Each row was made from one small tree. The marks that hang from a mark follow it in brackets, in alphabetical order. Every link used is in the known rows. Write each row's tree.
Known rows:
laka{nomi pema}: [ 0.15  0.45  0.28 -0.14  0.26 -0.02  0.18  0.18  0.13  0.07  0.46  0.14
  0.09  0.05 -0.32  0.09  0.22 -0.19 -0.32]
letug{laka{nomi{lobabi} pema}}: [ 0.15  0.22  0.47 -0.14  0.25 -0.12  0.29  0.19 -0.03  0.02  0.34 -0.03
  0.08  0.29  0.13  0.09  0.20 -0.10 -0.24]
rifif{guder letug{laka{pema}} pives{nebu}}: [-0.32  0.11 -0.31  0.17 -0.02  0.09  0.33  0.06 -0.15  0.13 -0.47 -0.27
 -0.38 -0.38 -0.25 -0.04 -0.29  0.03 -0.05]
nebu{guder{rifif{letug{laka} pives}}}: [ 0.20 -0.22 -0.03 -0.07 -0.16 -0.12 -0.05  0.34  0.24 -0.16 -0.15  0.07
  0.13 -0.02  0.21 -0.09 -0.13  0.28  0.33]
rifif{letug{laka{pema}} pives}: [-0.02  0.06 -0.08  0.01  0.16  0.08  0.16  0.28  0.00  0.15 -0.22  0.10
 -0.16 -0.24 -0.10 -0.12  0.07 -0.01  0.12]
pives{nebu{guder} rifif{letug{laka}}}: [-0.20 -0.31 -0.21  0.20 -0.16 -0.02 -0.27 -0.31 -0.18  0.12 -0.27 -0.08
 -0.20  0.20 -0.02  0.31  0.09 -0.04 -0.06]
rifif{letug{laka{nomi}} pives{nebu}}: [-0.13  0.07 -0.20  0.33  0.21  0.00  0.08  0.09  0.04  0.07 -0.64  0.04
 -0.28 -0.14 -0.12 -0.15 -0.01  0.12  0.01]
laka{nomi{lobabi} pema}: [ 0.34  0.42  0.30 -0.31  0.19  0.22  0.23  0.06  0.06  0.01  0.56  0.03
  0.13  0.15 -0.11 -0.10  0.28 -0.22 -0.42]
nebu{guder{rifif{letug{laka{nomi}} pives}}}: [ 0.24 -0.13 -0.02  0.01 -0.10 -0.14  0.00  0.33  0.33 -0.18 -0.21  0.08
  0.11 -0.03  0.22 -0.11 -0.11  0.33  0.28]
guder{nebu rifif{letug{laka}}}: [ 0.08  0.02  0.19  0.13 -0.04 -0.23 -0.10 -0.17 -0.08 -0.15  0.27 -0.12
  0.17  0.03  0.24 -0.16 -0.03  0.05  0.24]
rifif{letug{laka{nomi{lobabi}}}}: [ 0.20  0.10  0.06 -0.21  0.19  0.09  0.16 -0.04  0.06  0.10 -0.11  0.09
  0.00 -0.02  0.24  0.06  0.08  0.00 -0.05]
pives{nebu{guder{rifif{letug{laka{nomi}}}}}}: [ 0.01 -0.12  0.00  0.13 -0.06 -0.18 -0.12  0.01 -0.01 -0.11 -0.25 -0.13
 -0.04  0.20 -0.01  0.08 -0.11  0.11 -0.02]
nomi{laka{pema}}: [ 0.18  0.00  0.40 -0.20  0.03  0.36 -0.11  0.20 -0.05 -0.13  0.64  0.02
  0.13  0.22  0.04 -0.13  0.33 -0.18 -0.20]
laka{nomi}: [ 0.12  0.26  0.16 -0.15  0.25 -0.07  0.03  0.05  0.27  0.01  0.18  0.33
  0.22  0.09 -0.11  0.08  0.10 -0.07 -0.19]
pives{nebu{guder} rifif}: [-0.22 -0.29 -0.14  0.09 -0.20 -0.01 -0.39 -0.29 -0.15  0.07  0.04  0.03
 -0.01  0.31 -0.19  0.29  0.11 -0.15 -0.13]
guder{rifif{letug}}: [ 0.10  0.07  0.10 -0.07  0.04  0.04  0.00 -0.16 -0.01 -0.07  0.38  0.06
  0.05  0.06  0.09  0.02  0.10 -0.03  0.14]
pives{nebu{guder{rifif{letug{laka}}}}}: [-0.02 -0.22  0.00  0.06 -0.13 -0.16 -0.18  0.02 -0.10 -0.08 -0.20 -0.15
 -0.02  0.19 -0.01  0.12 -0.13  0.06  0.02]
guder{nebu rifif}: [ 0.05  0.02  0.27  0.03 -0.07 -0.23 -0.22 -0.15 -0.05 -0.20  0.58 -0.02
  0.36  0.14  0.07 -0.18 -0.01 -0.05  0.14]
nebu{guder}: [ 0.23 -0.26  0.01 -0.47 -0.18 -0.08 -0.21  0.35  0.24 -0.02  0.02  0.23
  0.37  0.01  0.05  0.12 -0.15  0.03  0.09]

Which tree is each row?
[ 0.01  0.10 -0.12  0.13  0.24  0.02  0.16  0.20  0.20  0.08 -0.44  0.22
 -0.12 -0.23  0.01 -0.16  0.03  0.14  0.11]  rifif{letug{laka{nomi}} pives}
[-0.18 -0.24 -0.17  0.20 -0.17  0.00 -0.21 -0.26 -0.23  0.14 -0.17 -0.14
 -0.25  0.18 -0.09  0.32  0.12 -0.09 -0.10]  pives{nebu{guder} rifif{letug{laka{pema}}}}
[-0.02  0.11 -0.27 -0.34 -0.19  0.12  0.05 -0.22  0.00  0.12 -0.04 -0.06
  0.12 -0.49 -0.03  0.03 -0.36 -0.07 -0.02]  rifif{guder{nebu} letug}
[-0.08 -0.19 -0.28  0.18  0.00  0.00 -0.04  0.23  0.02  0.06 -0.70  0.00
 -0.20 -0.18 -0.04 -0.14 -0.13  0.17  0.15]  rifif{letug{laka} pives{nebu{guder}}}
[ 0.45 -0.04  0.42 -0.44 -0.06  0.70 -0.03  0.04 -0.16 -0.22  0.78 -0.14
  0.17  0.35  0.35 -0.40  0.42 -0.22 -0.32]  nomi{laka{pema} lobabi}
[-0.27 -0.02 -0.05 -0.11 -0.14  0.03 -0.13 -0.41 -0.10  0.13  0.49  0.11
  0.18  0.02 -0.12  0.24  0.02 -0.26 -0.10]  pives{rifif{guder{nebu}}}
[ 0.02  0.24  0.46 -0.02  0.30 -0.29  0.26  0.28  0.02  0.06  0.27  0.04
  0.06  0.22 -0.03  0.22  0.15 -0.08 -0.18]  letug{laka{nomi pema}}
[ 0.00 -0.14 -0.43  0.04 -0.07  0.19 -0.16  0.13  0.08  0.07 -0.60  0.09
 -0.14 -0.29 -0.21 -0.21 -0.11  0.08  0.11]  rifif{letug pives{nebu{guder}}}
[-0.11  0.01  0.03  0.33  0.09 -0.07  0.05 -0.05 -0.09 -0.12 -0.04 -0.08
 -0.18  0.10  0.03 -0.14  0.05  0.10  0.19]  guder{rifif{letug{laka} pives{nebu}}}
[ 0.06  0.04 -0.03  0.21 -0.07 -0.06 -0.16 -0.10  0.03 -0.17  0.16 -0.01
  0.14 -0.16  0.04 -0.43 -0.03  0.09  0.29]  guder{nebu rifif{letug pives}}
[-0.24 -0.03 -0.12 -0.01 -0.12  0.03  0.00 -0.44 -0.13  0.17  0.19  0.00
 -0.01 -0.09  0.05  0.27  0.00 -0.14 -0.03]  pives{rifif{guder{nebu} letug{laka}}}
[-0.07  0.10  0.03  0.42  0.16 -0.10  0.10 -0.05  0.00 -0.14 -0.09 -0.06
 -0.20  0.09  0.03 -0.17  0.06  0.16  0.14]  guder{rifif{letug{laka{nomi}} pives{nebu}}}
[-0.33  0.02 -0.37  0.17 -0.02  0.07  0.25 -0.01 -0.08  0.09 -0.60 -0.17
 -0.31 -0.37 -0.14 -0.05 -0.35  0.09  0.01]  rifif{guder letug{laka} pives{nebu}}
[-0.09  0.06 -0.12 -0.21 -0.12 -0.07  0.18 -0.12 -0.05  0.10 -0.14 -0.17
  0.06 -0.37  0.13  0.10 -0.37  0.01  0.03]  rifif{guder{nebu} letug{laka}}
[-0.45 -0.06 -0.22  0.22 -0.09  0.06 -0.03 -0.58 -0.34  0.19 -0.08 -0.19
 -0.31  0.09 -0.15  0.39  0.00 -0.18 -0.20]  pives{nebu rifif{guder letug{laka}}}
[ 0.19 -0.22  0.03 -0.14 -0.18 -0.11 -0.13  0.35  0.27 -0.19  0.06  0.14
  0.26  0.05  0.09 -0.11 -0.11  0.19  0.27]  nebu{guder{rifif{pives}}}
